What can hang from each mark:
Q_586: Q_44 Q_59 Q_213
Q_175: Q_213 Q_262
Q_262: Q_175
Q_59: Q_175 Q_586
Q_808: Q_44
Q_44: Q_586
Q_213: Q_175 Q_586

Each row was made from one small tree. The marks that hang from a mark follow it in brackets, in the order of their numbers. Every link used is in the known rows. Write each row's tree.
Known rows:
Q_808[Q_44[Q_586[Q_59[Q_175] Q_213]]]: [6.7 -1.1 7.6 13.3 -29.7 23.7 -2.4 -21.7 -31.0 -1.0 -13.8 6.3 -5.6 3.8 25.4 5.8 13.3 6.9]
Q_586[Q_44 Q_59 Q_213]: [10.4 -2.1 18.1 33.8 -34.2 26.3 17.4 -12.6 -37.4 12.2 -13.4 14.2 -20.0 12.5 13.8 8.9 17.9 11.0]
Q_44[Q_586[Q_59[Q_175] Q_213]]: [-0.7 -9.9 10.7 3.2 -31.8 16.5 -0.3 -14.1 -30.7 10.2 -5.5 14.1 -11.5 6.4 23.0 8.5 15.3 15.1]
Q_586[Q_44 Q_213]: [16.9 6.7 21.8 31.5 -32.8 21.2 23.9 -15.0 -28.8 15.8 -20.0 7.3 -12.9 13.9 12.1 7.9 20.1 2.9]
Q_59[Q_175 Q_586]: [8.8 7.1 20.7 -18.9 -7.8 14.6 36.4 -0.2 -48.9 -10.4 -23.6 -1.9 5.8 5.8 4.1 9.2 11.9 8.9]
Q_262[Q_175[Q_213[Q_586[Q_44 Q_59]]]]: [21.4 -12.8 16.0 20.0 -34.1 17.9 -9.5 -1.1 -13.4 -4.1 -6.5 -1.4 -13.9 16.1 18.3 10.5 18.2 37.1]
Q_808[Q_44]: [6.0 -12.1 13.1 15.7 -13.7 28.9 33.2 -11.5 -44.7 -1.0 -30.1 -7.8 -7.3 11.0 4.2 11.1 15.5 1.4]
Q_59[Q_175[Q_213[Q_586] Q_262]]: [16.0 -1.7 15.2 0.0 -18.9 17.4 4.1 -3.5 -0.3 -12.8 -12.7 -2.5 4.4 12.6 24.1 5.1 14.2 6.2]
Q_175[Q_213]: [7.7 -11.9 15.9 8.6 -16.9 24.3 25.9 -2.9 -13.7 11.2 -25.5 -1.5 -4.0 12.7 10.3 10.8 18.9 11.8]
Q_262[Q_175[Q_213]]: [12.4 -18.2 17.1 8.6 -22.1 20.1 9.5 5.5 -6.3 -1.1 -18.2 -0.4 -2.3 14.3 9.2 12.0 19.8 21.2]
Q_44[Q_586]: [-1.4 -22.5 12.7 5.6 -22.6 15.4 18.5 -9.5 -38.7 19.9 -23.5 -3.5 -19.0 11.5 7.9 12.5 19.0 18.7]
Q_213[Q_175 Q_586[Q_44]]: [11.6 -12.0 20.9 13.2 -27.2 11.4 10.8 -19.4 -39.1 3.4 -12.3 -14.9 -19.1 17.2 14.6 17.0 13.1 21.8]
Q_44[Q_586[Q_59[Q_175[Q_213 Q_262]]]]: [6.1 -6.7 8.8 3.1 -25.7 24.7 -4.9 -1.0 -8.5 -9.5 -14.0 9.8 -4.6 6.2 26.4 2.2 15.7 12.4]
Q_262[Q_175]: [3.5 -28.4 17.0 6.6 -21.6 17.3 18.6 8.1 -37.3 -1.5 -13.7 1.0 -10.3 14.3 0.6 15.7 18.2 20.1]
Q_808[Q_44[Q_586[Q_59[Q_175[Q_262]] Q_213]]]: [10.9 2.4 7.7 22.6 -30.6 27.3 -11.0 -20.3 -19.3 -13.8 -15.2 9.0 -6.7 4.6 28.5 1.1 12.4 -2.5]
Q_213[Q_175]: [-3.7 -24.6 18.1 3.8 -16.9 18.6 22.0 -9.2 -39.6 3.0 -17.9 -6.1 -13.6 14.0 7.6 20.1 13.3 15.7]
Q_59[Q_175 Q_586[Q_213]]: [14.0 16.9 22.4 -6.7 -15.5 13.8 22.2 -12.1 -28.3 -3.2 -21.5 4.2 6.6 6.1 12.0 7.4 12.7 3.9]
Q_44[Q_586[Q_59[Q_175[Q_262]] Q_213]]: [2.8 -6.0 10.6 13.5 -32.5 20.4 -9.1 -11.5 -20.0 -1.9 -8.1 17.3 -12.3 6.9 25.9 3.7 14.5 6.5]
Q_213[Q_586[Q_44 Q_59[Q_175[Q_262]]]]: [13.8 -2.0 15.0 11.8 -28.8 20.3 9.6 -1.3 -44.3 -19.1 -2.4 7.0 -12.1 11.5 19.7 4.9 12.6 10.9]

Write each row's tree:
[14.1 3.6 6.0 13.5 -23.4 31.7 -7.0 -10.6 -8.8 -21.8 -21.8 2.3 1.0 3.4 28.5 -0.7 13.6 3.5]	Q_808[Q_44[Q_586[Q_59[Q_175[Q_213 Q_262]]]]]
[4.9 -11.1 16.2 25.7 -31.9 14.4 -15.6 -27.2 -2.4 7.2 -19.3 -1.0 -20.8 13.7 24.7 11.3 14.5 7.5]	Q_44[Q_586[Q_213[Q_175[Q_262]]]]
[21.2 25.1 25.1 -5.5 -17.9 16.5 38.1 -1.7 -55.9 -13.8 -24.3 -0.5 4.3 5.4 6.4 4.7 13.8 7.1]	Q_59[Q_175 Q_586[Q_44]]
[11.6 0.0 19.2 40.6 -35.4 26.8 -4.1 -18.1 -22.7 -7.9 -11.8 10.8 -22.4 13.9 22.2 9.5 12.6 7.1]	Q_586[Q_44 Q_59 Q_213[Q_175[Q_262]]]
[8.5 -5.3 19.1 30.7 -34.8 23.6 4.3 -20.9 -32.7 4.7 -9.4 7.3 -21.1 13.0 19.2 14.1 13.7 15.8]	Q_586[Q_44 Q_59 Q_213[Q_175]]
[26.2 25.6 27.3 30.0 -26.4 18.1 1.8 -23.7 -15.8 -13.0 -29.5 -3.3 -10.3 12.2 17.1 6.8 11.9 3.2]	Q_59[Q_586[Q_44 Q_213[Q_175[Q_262]]]]
[20.7 -2.7 14.4 31.3 -29.0 26.1 -0.8 -9.3 -10.1 -4.8 -16.7 0.3 -17.1 15.8 21.8 4.3 16.5 18.6]	Q_175[Q_213[Q_586[Q_44 Q_59]] Q_262]
[19.0 12.8 16.7 16.5 -27.2 31.1 13.1 5.1 -20.9 -22.4 -12.8 15.1 0.1 7.7 22.8 -0.7 15.9 2.4]	Q_586[Q_44 Q_59[Q_175[Q_213 Q_262]]]
[17.9 8.3 23.5 38.6 -34.5 21.4 2.5 -19.1 -14.2 -5.0 -18.8 3.5 -16.1 15.3 20.7 8.6 14.9 -2.0]	Q_586[Q_44 Q_213[Q_175[Q_262]]]
[6.5 -10.2 8.5 37.0 -31.1 27.1 -24.4 -33.3 -10.4 -7.8 -21.6 -2.6 -21.4 9.4 28.2 9.5 10.4 7.8]	Q_808[Q_44[Q_586[Q_59 Q_213[Q_175[Q_262]]]]]
[5.3 -9.4 19.3 25.9 -25.0 20.9 0.1 -17.8 -9.4 -1.8 -17.7 2.5 -13.9 15.2 18.5 13.3 12.2 0.8]	Q_586[Q_213[Q_175[Q_262]]]
[5.7 -11.3 6.9 29.7 -29.3 25.9 -3.5 -28.1 -26.8 13.1 -22.2 1.6 -18.3 8.2 19.7 8.5 15.6 12.2]	Q_808[Q_44[Q_586[Q_59 Q_213]]]
[-0.1 -10.0 14.1 3.6 -24.6 22.4 16.1 -6.6 -35.7 1.4 -4.0 17.8 -5.0 8.0 16.6 10.1 13.8 7.4]	Q_586[Q_59[Q_175] Q_213]
[15.2 -12.0 14.1 16.9 -18.4 20.5 2.7 -7.8 2.7 1.7 -22.1 -7.7 -9.3 17.3 17.9 8.0 16.3 11.6]	Q_175[Q_213[Q_586] Q_262]
[25.1 25.0 25.9 23.1 -25.1 17.3 23.7 -19.1 -30.4 7.4 -31.1 0.0 -7.8 11.0 9.4 5.9 17.0 7.5]	Q_59[Q_586[Q_44 Q_213]]
[15.2 -7.3 20.6 23.8 -28.1 15.6 2.0 -16.9 -28.4 -9.4 -14.1 -11.7 -20.5 18.0 17.4 13.0 12.1 13.2]	Q_213[Q_175[Q_262] Q_586[Q_44]]
[23.4 22.8 27.4 20.2 -25.7 14.6 11.4 -27.0 -25.6 0.1 -27.5 -6.8 -9.2 11.4 14.3 11.6 12.4 12.4]	Q_59[Q_586[Q_44 Q_213[Q_175]]]
